Known rows, with every step that occurs:
lako/nife: [-19   1   6  15  -7   5   8  -5   0  -4 -22 -15  -3  -8  -1   5   2  20
  -6   9  -2  -9  -9   9 -19  -3   3   8   1  13  -7]
zogazev/zovan: [-10  44   1   7   1  -3   7   0  -7  -7  -7 -22 -11   3   6   8  -3  18
   8   5 -19 -11  -3  -6  -4  -1  -8  12   3 -26   0]
vegaz/milu/lako/nife/zovan: [  6  -7   5  29 -13   8  35  -6   0  -4   4  -9   3 -33 -14  -5   9  16
  -4  11   8  -6   4 -13 -13  -2   5   9  -1  30  -8]
nife/lako: [ -3   0   1  -7 -11  -2   9  -7   3  -6 -14 -17  -3  36  -3   4  -7   7
  15   8  10 -11   1  -4  -7  -3   1  -2   3  -7  -3]
milu/lako: [ 23  -1  -1  -3  -6  -2   7  -9  -7  -4  11 -16  -3 -14  -6   3 -18   8
   8   1  -2 -15  -5  -1 -10  -4   4  -4   0 -23  -1]
zedok/vegaz: [  0 -25   2   2  -9  -1   6 -11   3  -6  -5 -14   2 -17  -1   3 -16  -6
   6   6  -2 -10  -7   5 -11   2  18 -11   5  -8  -2]
zovan/mozuf: [ -7 -11   9   7  10  -8   1 -16   7   5 -14 -10 -14   2  -2   7 -10  18
   5 -11  -6 -12  -2  13  -6 -13  -4   2   1  -9  -8]
kuzov/zovan/zogazev: [ -9 -22  -8  -3   4  -6  10  -8  -9 -12   0 -29 -18   9  25   7  -2  11
   6 -13 -17 -12   2   0 -12  -4  -7  20   8 -40  -4]
zovan/vegaz: [-19   0   3 -16 -14  -1  -6 -12  10  -2  -8 -12  -8  -6   1   1  -4   0
  11   0  -3  -9   0  10 -17   7  11  12   3  -4  16]
mozuf/zovan/nife: [-13 -26  12  -5  10   2  10   1   3   3 -15 -10  -1   2   5   8   8  21
 -17   5  -7  -1  -9   8   8  -1  -8  19   0 -14  -3]
zeze/vegaz: [ -3  -7   4  -4  -4   0   0 -11  -5  -6 -10 -15  -8 -14   8   3 -11 -13
  -5   1 -25  -9   3   6 -11  -3  12  11  -7  -7   8]
milu/lako/nife/zovan/zogazev: [  6 -29  10   6   0   4  16  -6 -13   0   5  -4   0 -14  15   0  -4  19
  -2  -6   4 -20   8  -8 -17  -8  -6   8  -2  -4 -18]
kuzov/zogazev/zovan: [ -5  47 -18  -4  -2  -9 -15   0  -9 -12  -2 -22  -8   7  20  11   0  11
   3   9 -27  -7   3  -7  -7  -4 -10  24   5 -24  25]
mozuf/zovan/vegaz: [-19 -17  10 -12   3  -5  -4  -6  11   6  -5  -8  -3   3   0   5   1  -4
   6   0  -2  -1   0  -3 -12   6   3  20  -2 -22  14]
nife/zovan/milu/lako: [ 24 -28   0  -9 -10   0  24  -8   5   3  11 -18  -4  -9  -5   3 -31  13
  10  34   2  -9  -6 -15  -6   2  -5   2   5  -6   3]
kuzov/zogazev/zovan/nife/lako: [ -8  36 -14 -22  -6  -4  -6   3 -13  -3 -14  -7  -3  49  19   0   9  17
 -10  14   1 -10   6  -3   7  -4 -11  18   6  -1  19]
mozuf/zovan: [ -8 -15   7   7   8  -4   6  -2   4  -5  -7 -16  -3   4   0  13   0   8
   7   4 -11  -2  -6  -5  -5  -3  -8  17   0 -32   0]
kuzov/zogazev: [ -1   5 -18  -7 -11  -7 -16  -8   3 -15  -5 -21  -6   0  18  10  -4   9
   6   6 -18  -6   1  -1 -13  -5  -1  19   4 -13  25]
vegaz/zovan/milu/lako: [ 22  22   0 -19  -6  -9  29 -10   2   4  12 -23  -1 -16 -16   5 -31   5
  -4  37   0  -6 -21  -7  -8   4  -1 -10   7 -29   3]
zeze/vegaz/zedok: [-17 -13   0  -5 -15  -2  -4 -12 -10 -10 -10 -23 -13 -10  12   2  -4 -22
 -10  10 -16 -14  -1  10 -13   1  19 -15 -11  -7  -1]
zovan/vegaz/milu/lako: [ 10   6   0  -7 -19   0  10 -21   7  -1  14  -4  -5 -30  -9 -12  -1  -5
   2  -2   5  -4  -2  -1 -17   7  23   7   5  15  18]
lako/milu: [-16   6   0  11  -8  -2  13 -18  11  -9 -21 -21  -4 -21   2   6 -23  13
   6   3 -13  -2 -16   3  -9  -2   8  19  13  30   6]
zevu/mozuf/zovan/milu: [ -6 -28  10  17  15 -10  13 -13  14   8  -8 -10  -9  22  -4  14 -17   9
  -1  49 -10  23 -21  -4  -8   8 -14  14  15 -11   3]
zevu/mozuf/zovan/vegaz/zedok: [-35 -22  11   5   3 -11 -10  -9  10   5  -9  -8 -16  19  -4   8  10 -19
   2  21   7  12  -4   4 -13  15  -1  -9   3 -24   5]
mozuf/zovan/nife/lako/milu: [-21 -24   9  -1   3  -1  27  -8  10   9 -29  -4   7  25   0   0 -10  10
 -14  12  15   4 -13  -4  10  -1  -6  22  11  34  -1]
zevu/mozuf: [ -7   0   7  17   0  -6  -1 -12   7 -11 -11 -15 -14   8  -7  12  -8  13
  10  15 -10   7  -6   9 -10   3  -3   5  11 -14   0]
milu/lako/nife/zovan: [  9 -16   6  13  -7   6  21   3  -6   1   2 -13   2 -22 -11   1  -6  18
   0   9  11 -16   4 -10 -12  -3  -3   3  -5   1 -12]
zevu/mozuf/zovan: [-10 -18  13  22  16 -12   4  -4   9  -3  -7 -11 -10  12 -10  16  -2   4
   5  14 -10  14  -5  -3  -4   2 -13  14   8 -32  -3]
zevu/mozuf/zovan/nife/lako/milu: [-21 -26  14  13  10  -5  21 -12  13   8 -30   3  -1  36 -11   2 -10   9
 -14  24  15  21 -13  -2   9   3 -11  20  18  32  -2]

Rows:
[ -9 -28  12 -13   4   0  17   1   2   6 -17  -5   2  43   0   3   8  14
  -9  11  18  -5  -2  -2   9  -3  -7  10   0  -8  -7] => mozuf/zovan/nife/lako
[ 13  -1   2   9  -8   2  13  -6 -10  -1  -2  -9   0 -23 -10  -2 -11  17
  -9   7   8 -14  -9   3 -19  -5   8  -2  -3   2  -9] => milu/lako/nife
[ 13  -3   3  -6  -8  -2  37  -9  -3  11   7 -12  12 -34 -22  -5 -28  -3
 -25  45  17  -7 -28  -5 -20  10  16 -26   6   1 -10] => zedok/vegaz/zovan/milu/lako/nife
[-13   0   8 -21  -2   0  18  -1   2   3  -9 -13   5 -23 -11   3  -6   0
 -17  13   4 -10 -12  12   6   9  11 -17   7 -14  -8] => zedok/vegaz/zovan/nife
[ 18  34 -19  -2  -4  -6   8  -6 -16   0   5 -11  -2  -4  13  -3 -17  19
 -23  43  -7  -5 -19 -12 -19   2  -7  16   5   7  22] => kuzov/zogazev/zovan/milu/lako/nife
[-23 -25  15  26  11   1  13  -6   9  10 -24  -5  -7  -1  -8   6   3  29
  -2  -2   7 -14   7   5  -9 -14 -12  10  -2  11 -20] => lako/nife/zovan/mozuf
[ 12  29   0  11  -3  -1  28  -6 -15   6  -1 -10  -2  -7  -2  -3 -20  22
 -18  42  -3  -9 -24  -7 -16   4  -3   4   5   8  -4] => zogazev/zovan/milu/lako/nife
[-34 -16  11   0 -14   7   4  -1  10   2 -19  -8  -4 -11  -5   1   7   9
   1   8   9 -10  11  -1 -19   7   6  18  -3  20   5] => lako/nife/zovan/vegaz
[ 27 -18  -2  12 -13   1  26 -22  -1  -5  18  -6   5 -39 -11 -10 -12  -9
   0   7   5  -4  -8  -3 -11   2  28 -16   6  11  -2] => zedok/vegaz/milu/lako
[-35  -8  10  13 -16  11  18  -9  15   1 -16  -5  -3 -21  -7  -6  23   9
  -2  10   6  -1   8  -3 -20   9  14  25   3  51   9] => lako/nife/zovan/vegaz/milu
[ 27 -14  -4 -10 -10  -4  19 -17   1   1  11 -15  -4  -9  -2   1 -31  14
   1  31  -2  -6 -20  -1 -14   1   4   0   7  -4   5] => zovan/milu/lako
[-17 -27   6  12  -8   7  26  -3  12   3 -23 -17  -4  -4   0   8 -10  24
  -5  43  -2  -3 -11  -5 -15   3  -6  14   4  28  -4] => lako/nife/zovan/milu
[-13   3   0   4 -12  -4  21 -18  10  -4 -23 -16   1  17  -4   0 -25   8
  11   8  10  -3  -7  -4  -7  -3   6   9  12  36   4] => nife/lako/milu
[ 16 -14   0   4 -11   4  24 -13  -3   5  -2 -11   2 -16  -6  -5 -25  20
 -18  38   8  -7 -25   3 -23   3   7  -1   4  21  -2] => zovan/milu/lako/nife
[-25  27  10 -18  -8  -3  32  -8   8   2 -31 -15   4  13 -14  -2 -13  10
 -14  15  14  -5 -13   1   9   1   1   4  13  27  -1] => vegaz/zovan/nife/lako/milu
[-11  -2   8 -16   5 -10  10 -11  -2  -3   4 -15   2 -17  11   7 -11  -8
   1  -5  -8 -12  -3   1 -12   2  11 -15   7 -39 -12] => zedok/vegaz/zovan/zogazev
[-12 -26  12  14  11  -5   5  -8  11   8 -13 -11 -13   2  -3  11  -6  21
  16  -9  -2 -13  11   3   1 -14 -14   8   0 -14 -11] => nife/zovan/mozuf
[-21  42   3 -12  -3  -4  -6  -4   1   1  -8 -12 -10   2   3  -1   1   2
  10   2 -11  -9   2   1 -10   8   4  16   4 -18  14] => zogazev/zovan/vegaz
[-17  47 -16 -17  -6 -10 -27  -5  -4  -5  -1 -11  -9   9  20   3   3  -3
   4   5 -18  -6   7  -5 -14   7  -1  28   7 -18  39] => kuzov/zogazev/zovan/vegaz
[-20   8   4  -1 -19   1   7 -22  16  -5  -7  -8  -8 -14  -2  -5  11  -1
   6  -1  -6   1  -1   7 -16   9  22  18   6  26  20] => zovan/vegaz/milu
[ -7 -13   6 -19 -11   5  12  -5   1   1 -20  -6  -2  35   1  -3   2  17
  -5   8  16 -14  -2   9   3   0   1   4   4  11  -5] => zovan/nife/lako
[  9 -11   4  -3 -17   3  17 -13  11   0  14  -6  -4 -30 -11 -10   1  -3
  13   1   8  -6  12 -14  -9   8  14  12   1  15  16] => nife/zovan/vegaz/milu/lako
[-19 -24   4  -6 -23   3   6  -2  -5   8  -1  -9  -4 -18  -6  -6   6  -5
  -4  12  24 -19   5  -2 -20   8  12 -16  -9   9  -5] => milu/lako/nife/zovan/vegaz/zedok
[-12  31   7  -6   1   1   9   3  -9  -1 -17 -12  -9   3   9   3   5  30
 -10   6 -14 -12  -7  10   8   0  -6  17   5  -9  -4] => zogazev/zovan/nife
[-11  31   9  13  17 -10   3  -8  -5   7 -12 -10 -16  10   1   6  -5  22
   4 -10 -14 -13  -1   7   0 -13 -14   7   1 -26 -10] => zogazev/zovan/mozuf
[-22 -13   9  17  -7   8  16   4   4  -3 -20 -17  -4  -7  -5   7   6  22
   3  12   1 -11   4  -3 -12  -3  -6  12  -1  13 -10] => lako/nife/zovan
[ 15 -29   6  11   5  -2  29  -6  -1  12   3  -6   5  -9  -7   1 -17  15
 -21  41   7   0 -25 -10 -17   2  -3   8   0   0  -3] => mozuf/zovan/milu/lako/nife
[  5 -18  12  36   6   2  29 -16   3  13  -1   3  -4 -25 -18  -7   5  24
  -9  -5  12 -10   5  -5  -9 -14  -1   4  -1  31 -17] => vegaz/milu/lako/nife/zovan/mozuf
[  5 -26  13  21   8  -2  14  -6  -3  14  -5   1  -5 -15 -15   0  -6  25
  -4  -5  15 -19   7  -2 -10 -16 -10  -2  -6   0 -20] => milu/lako/nife/zovan/mozuf
[-13  17  14  -5  14 -13   3 -11  -3  10  -8 -13 -11 -14 -12   5 -12 -12
 -11 -11 -19 -15   4   9  -2 -12   3  -4  -6 -30  -2] => zeze/vegaz/zovan/mozuf
